What can hang from each mark
q_58: q_611
q_886: q_22
q_22: q_886
q_30: q_611
q_574: q_611
q_601: q_22 q_267 q_611
q_76: q_611
q_611: q_76 q_535 q_574 q_601
q_267: q_601

Each row was made from one small tree. Brackets hold a mark, then the marks that hang from it, in the order of their numbers. Every link used is in the known rows. Write each row's tree.
Known rows
(q_574 (q_611 q_535 q_601)): [ -8.0  16.8  -9.8 -22.4  -4.1  22.2  -6.8   6.9  -6.7 -12.6 -13.5   3.2
  -5.4  -6.0   1.1   6.8 -25.9 -12.6 -10.8  31.8  -7.6]
(q_611 q_535 q_574 q_601): [-43.3   7.3  15.3  -7.2  -1.1  30.8   4.4 -27.2   5.3 -11.9  -7.9  -2.2
  -5.6 -33.8   6.7   2.0 -21.8 -17.8 -33.5  26.5  16.4]
(q_611 q_76 q_574 q_601): [-34.6   0.0  24.3   9.1  22.1  27.6  12.7 -19.5   2.4  11.6  17.4  17.8
  -2.2 -26.9  29.9  13.8 -20.0   8.5 -21.2  29.5   7.6]
(q_601 (q_22 q_886) q_267 (q_611 q_574)): [-10.7   2.6 -28.5  31.2  61.8   7.1   7.0 -24.7  14.2 -42.4  26.9 -23.1
  -6.8 -18.8  -4.7  16.4 -30.4  26.8  -9.4  34.9  51.2]
(q_886 q_22): [  7.6   4.5  -8.5 -12.4  -5.6   9.5   5.2 -12.6   3.9   6.7  10.2  -6.1
  13.9  10.8   0.6  -9.5 -17.6  -8.7   7.5   4.6   0.1]
(q_611 q_601): [-12.7  -8.2  -3.9 -10.8  -7.3  13.3   0.9   8.7  -7.1   2.6   1.1  18.7
   8.2  -8.0  16.3   3.4  -9.0 -10.6  -8.3  16.8  -5.6]
(q_30 (q_611 (q_601 q_22 q_267))): [  9.0  13.4 -14.7   1.7   7.6  17.1   3.9  -7.8   7.1 -21.8   3.7   9.0
  -2.7 -20.4  32.3  -7.6 -34.9   9.6 -18.6  27.1  15.8]
(q_574 (q_611 q_601)): [  0.6   6.3 -12.6 -13.9   7.1  17.7  -7.9  22.6  -7.1  -8.3  -7.5  12.3
   1.3   6.7   7.3  16.3 -16.1  -0.1  -7.3  25.7 -16.9]
(q_30 (q_611 q_535 q_574 (q_601 q_267))): [-24.4  20.9  14.2   3.5   9.1  35.6  -9.2 -40.4   6.7 -22.7 -11.6  -2.1
 -13.6 -40.9  15.0 -16.0 -46.5  -5.8 -31.4  20.7  35.3]
(q_601 q_22 (q_611 q_76 q_574)): [-12.4   6.7   4.2  30.5  53.8  13.8  30.8 -33.2  12.7 -13.5  33.7  -2.3
 -25.9 -13.8  10.6  23.4 -18.3  24.2 -15.9  41.1  24.3]
(q_76 q_611): [-18.7  -7.3  10.2  11.4  -2.0  -2.0  -4.3  16.3   9.0   6.6  -3.1   6.8
 -17.4  13.0  -0.2   8.7  -6.2 -14.3   5.6 -12.2  13.9]
(q_601 q_611): [  2.9  -9.7  -4.9  10.4  21.1   7.8   1.6  -7.9  -8.4  -3.0   4.6   7.5
 -16.4   5.1 -16.2  10.1 -10.1  -4.0   8.0  14.0  10.7]
(q_267 q_601): [ -9.6  -3.6 -14.1 -10.3  -7.6  -1.4 -15.4  -3.7   1.2  -2.7   3.9   6.2
 -16.8  12.8  -2.5   4.5  16.7  -9.4  -8.4  16.6  -7.8]
(q_76 (q_611 q_535 q_574 q_601)): [-57.9   1.3  22.8   5.4  -1.0  26.4  -3.3  -6.2  15.7  -4.9  -9.1   5.0
 -22.5 -15.8   4.6   7.3 -25.8 -31.8 -24.9   8.3  29.5]
(q_267 (q_601 (q_611 q_574))): [-23.0  -7.8  -4.9   7.6  24.9  13.4 -14.8 -25.2   0.6 -13.7  11.3   2.5
 -36.1   5.6 -17.6  14.3   7.3  -6.3 -14.4  29.3  12.9]
(q_58 (q_611 q_535 (q_601 q_267))): [-18.9  18.3 -22.5  -3.5 -13.5   4.5  -2.9 -21.4  -3.0 -19.7 -10.2  -4.3
  12.2 -28.8  -0.6 -17.5 -26.2 -19.8   5.8  36.4   9.9]
(q_574 (q_611 q_76 q_535 (q_601 q_267))): [ -2.2  29.1  -9.6 -12.8  19.1  29.7  -0.7 -12.4  -1.2  -3.2   7.3   6.8
  -2.3 -21.7  23.6   6.6 -52.1   2.5   2.0  46.0   0.0]
(q_58 (q_611 q_574)): [-30.9   8.6   5.7  18.1   7.0  -7.2   0.8 -21.4   4.8 -20.5  -4.4 -18.6
  -1.4  -8.7 -16.0  -7.3  12.0  -0.9  -3.9  12.7   9.2]
(q_267 (q_601 (q_22 q_886) q_611)): [-11.4 -16.2 -42.4  10.3  15.8  -6.0  -4.3  -3.4   0.1 -27.6  18.3   0.7
 -26.5  12.8 -18.3  17.6   1.1   3.3 -11.8  42.7  19.2]
(q_267 (q_601 q_22 (q_611 q_76))): [ -1.0  -2.0 -22.0   8.6  24.4   4.0  10.0 -19.3   2.7  -8.9  31.8  15.5
 -32.7   8.6   4.5  21.8  -0.6   7.9  -7.6  52.1   4.8]
(q_76 (q_611 (q_601 q_267))): [-17.3  -4.4  -4.4   2.0   6.0  14.8  -8.3  15.3   7.8   3.7   5.6  18.5
  -2.0  -4.5  24.1   9.4 -26.1 -17.4   6.8   7.3  19.8]
(q_76 (q_611 q_535 q_574)): [-50.4   7.4  27.3  11.9   6.0  16.4  -0.1 -14.7  24.2  -8.0  -8.1 -10.9
 -29.7 -10.4 -10.3   6.5 -20.5 -22.1 -15.3  -2.5  32.5]
(q_574 (q_611 q_76 q_601)): [ -2.3  10.6   1.7  -5.8  19.4  20.3   0.2  13.4  -8.0   7.2   7.0  21.1
  -2.6   2.1  20.3  20.1 -25.2   9.9  -3.2  35.3 -15.6]
(q_30 q_611): [  2.0   4.1  10.8   9.5  -2.2   5.7  -7.9  -9.5  -0.7  -4.6 -12.2   5.8
 -18.0  -2.3  -1.0 -14.2 -15.9   4.0  -8.9  -6.7   9.2]

Write each row's tree
[  5.6   9.7 -29.9  -8.2  11.8  12.1  10.9   1.6   8.1 -20.4  18.5   4.3
  17.1 -21.3  38.7   8.7 -20.8   4.4 -11.8  35.9   7.9] | (q_611 (q_601 q_22 q_267))
[-16.7   7.8  11.5  -6.1 -19.6  21.8  -5.5 -16.1  -4.6  -6.7 -21.0  15.2
 -17.4 -25.6   3.9 -18.1 -35.7 -15.1 -25.0  15.5  14.1] | (q_30 (q_611 q_535 q_601))
[-14.7  -2.6 -17.3  -3.5  -1.6  11.2 -13.7 -27.7  -6.2 -10.8   2.0   6.1
 -37.3   2.8 -25.1   3.8  -5.2 -24.1  -5.2  35.8  11.9] | (q_267 (q_601 (q_611 q_535)))
[-32.2  18.9  32.7  12.1  18.3  21.4  16.0 -47.3  13.7   2.9   9.5  -9.7
 -18.2 -33.4   7.2  -0.4 -22.6   3.6 -21.3  20.0  22.6] | (q_611 q_76 q_535 q_574)
[-13.9  11.2 -10.4   8.2   9.7   3.4   4.4 -14.1  -8.5   2.4  14.6  14.6
  12.7 -24.5  21.6  -7.4 -25.3   2.6  16.8  42.0   4.0] | (q_58 (q_611 q_76 (q_601 q_267)))
[-27.1   7.6  22.0  24.8  38.7  24.6  14.2 -52.7   3.5   0.1  13.4  -2.8
 -32.2 -25.6 -12.3   7.6 -31.9  -1.5  -9.9  34.1  30.4] | (q_601 (q_611 q_76 q_535 q_574))
[-21.1  21.0 -11.1   3.2  -2.8   8.5   8.4 -29.8  -5.4  -1.2   7.0   4.2
  10.0 -37.0  10.2 -15.9 -36.3  -9.3  10.2  48.6   9.7] | (q_58 (q_611 q_76 q_535 (q_601 q_267)))
[-52.3   9.4   8.8   5.3   4.6  23.1  14.1  -4.8  26.7 -17.3   0.3  -0.9
 -23.0 -17.9  16.2  12.9 -24.8 -23.4 -32.8  23.3  29.3] | (q_76 (q_611 q_535 q_574 (q_601 q_22)))
[  8.4  -4.0 -41.9  21.3  47.7  -0.8   3.7  -9.1   3.6 -34.9  23.2 -13.2
  -3.7  -8.8  -5.6  12.1 -31.2  23.2   5.9  33.7  38.5] | (q_601 (q_22 q_886) q_267 q_611)
[-22.1   4.9   9.9  -8.9  -5.6  24.6  15.2 -20.0  -4.6  17.3   4.5  19.7
  -5.2 -32.8  22.4   0.7 -33.3 -11.9 -10.6  36.2   4.9] | (q_611 q_76 q_535 q_601)
[-11.6   5.7 -21.1   2.8  16.4   7.5  12.9 -36.3   9.1 -11.2  24.6   7.3
 -40.7  -2.5   0.0  13.1 -13.2  -3.3 -12.4  58.5  13.0] | (q_267 (q_601 q_22 (q_611 q_76 q_535)))
[-42.2  24.5  18.6  20.1   6.9   3.5  13.4 -48.0   6.5  -7.0   2.7 -17.9
 -13.6 -29.1 -12.6 -10.6 -12.7  -1.5  -3.6  28.3  17.5] | (q_58 (q_611 q_76 q_535 q_574))
[ 20.7  10.2 -37.1  13.8  42.2   5.4  11.9 -17.6  10.4 -28.1  26.3  -8.2
  -5.1  -9.4   7.9  11.1 -24.6  14.2   8.0  34.8  22.8] | (q_601 q_22 q_267 q_611)
[-48.8  11.9   2.9   1.8  -9.5  11.9   3.4 -28.4  -1.2 -20.2 -13.4 -10.1
  -1.0 -31.0 -11.7 -11.6 -10.7 -23.1 -16.7  34.7  14.0] | (q_58 (q_611 q_535 q_574 q_601))
[-21.7  12.4  14.3  10.1  37.4  31.6   9.8 -26.7   6.9   7.2  27.4  13.0
   8.2 -37.0  41.0  10.1 -33.5  12.0 -11.6  35.2  20.1] | (q_611 q_76 q_574 (q_601 q_267))
[-48.9  -8.4  22.9  11.8  10.5  21.3  -4.3   9.6  13.2   1.6  -0.2  12.4
 -14.0  -4.9  13.4  17.6 -12.8 -16.9 -16.7   4.8  20.3] | (q_76 (q_611 q_574 q_601))
[-33.3  12.0  16.2  27.8  17.1  -3.3  11.7 -30.7   2.9  -3.4   9.9 -10.3
  -5.2 -15.9  -4.4  -4.6  -1.6  12.1  -0.7  24.7  10.1] | (q_58 (q_611 q_76 q_574))
[ -8.3   4.0   8.1  14.2  22.3  17.4  12.9 -35.6  -7.7   9.0  13.2   6.9
 -28.8 -15.9 -13.4   3.8 -32.4  -4.6   6.7  31.8  18.6] | (q_601 (q_611 q_76 q_535))
[ -5.0  26.7 -12.1 -12.5  11.3  21.9  20.5  -1.5   4.4 -11.1   8.7   5.8
  -9.8 -13.3  23.9  17.3 -38.2   2.9 -17.9  53.9  -6.2] | (q_574 (q_611 q_76 q_535 (q_601 q_22)))
[-31.7  23.0  15.1   1.4  24.6  37.6   8.9 -46.7  10.5   0.3  16.9   2.4
  -2.1 -52.4  32.3   1.4 -47.4  -0.2 -18.3  43.8  26.7] | (q_611 q_76 q_535 q_574 (q_601 q_267))
[  8.0  16.2  -3.1   8.9  19.0  18.5  15.3 -17.9   7.6  -5.1  19.1  20.9
  -8.7 -28.9  47.6  -5.0 -46.1  19.6 -15.5  37.2  15.3] | (q_30 (q_611 q_76 (q_601 q_22 q_267)))
[-21.8  18.7   4.1  10.1  -9.9  -7.5  11.7 -29.4  -2.3   0.5  -0.9  -4.9
  -6.6 -19.7 -13.0 -15.8 -15.6  -8.6   9.2  31.0   5.5] | (q_58 (q_611 q_76 q_535))
[-30.6   1.9  -4.8   3.3  14.8  19.3 -13.0 -40.7   3.4 -18.0   3.9  -4.5
 -39.6  -3.1 -24.1   9.0  -2.2 -19.0 -18.6  38.0  21.8] | (q_267 (q_601 (q_611 q_535 q_574)))
[-33.0   3.4   6.2  10.3  24.0  23.2  -3.7 -50.2   4.0  -2.3  17.4   4.8
 -45.2  -9.6 -12.4  12.3 -12.0 -11.5 -16.3  46.6  22.6] | (q_267 (q_601 (q_611 q_76 q_535 q_574)))
[-54.6 -12.6   2.4  17.9  19.3   9.0   6.1  17.5  19.2 -19.5  10.6   1.6
 -10.3  -6.8  11.9  23.9 -19.7  -1.1 -27.6  15.7  36.7] | (q_76 (q_611 q_574 (q_601 (q_22 q_886))))
[-39.7  -3.5   5.5  17.4  32.7  16.0  23.8 -12.3  10.1 -10.7  25.5   4.5
   2.0 -28.7  28.0  20.2 -24.4  26.9 -34.1  43.6  25.8] | (q_611 q_76 q_574 (q_601 (q_22 q_886)))
[-37.8  13.6  36.7  10.6   7.1  36.3   7.0 -42.0   3.5  -0.6  -3.5  15.5
 -25.8 -41.7  18.4 -10.1 -43.2  -0.3 -36.4  27.4  26.2] | (q_30 (q_611 q_76 q_535 q_574 q_601))
[-29.1 -12.2 -27.0  17.5  34.4   2.4  -3.3 -16.5   7.4 -34.0  18.8  -8.5
 -31.9   6.0 -18.8  22.9   3.2  10.4 -25.2  42.7  30.8] | (q_267 (q_601 (q_22 q_886) (q_611 q_574)))
[-40.6   3.8   1.6   9.4   1.4   6.3  -0.1 -11.5  -2.2 -15.1  -4.3  -2.3
   5.3 -18.6  -2.4  -0.4   1.7  -9.0  -9.7  27.9   4.9] | (q_58 (q_611 q_574 q_601))
[-15.2  15.0 -13.0   0.8  27.6  22.6  13.4 -17.4  18.8 -29.9  19.7  -6.4
  12.0 -31.2  37.8  13.8 -19.3  11.0 -28.1  36.1  20.5] | (q_611 q_574 (q_601 q_22 q_267))
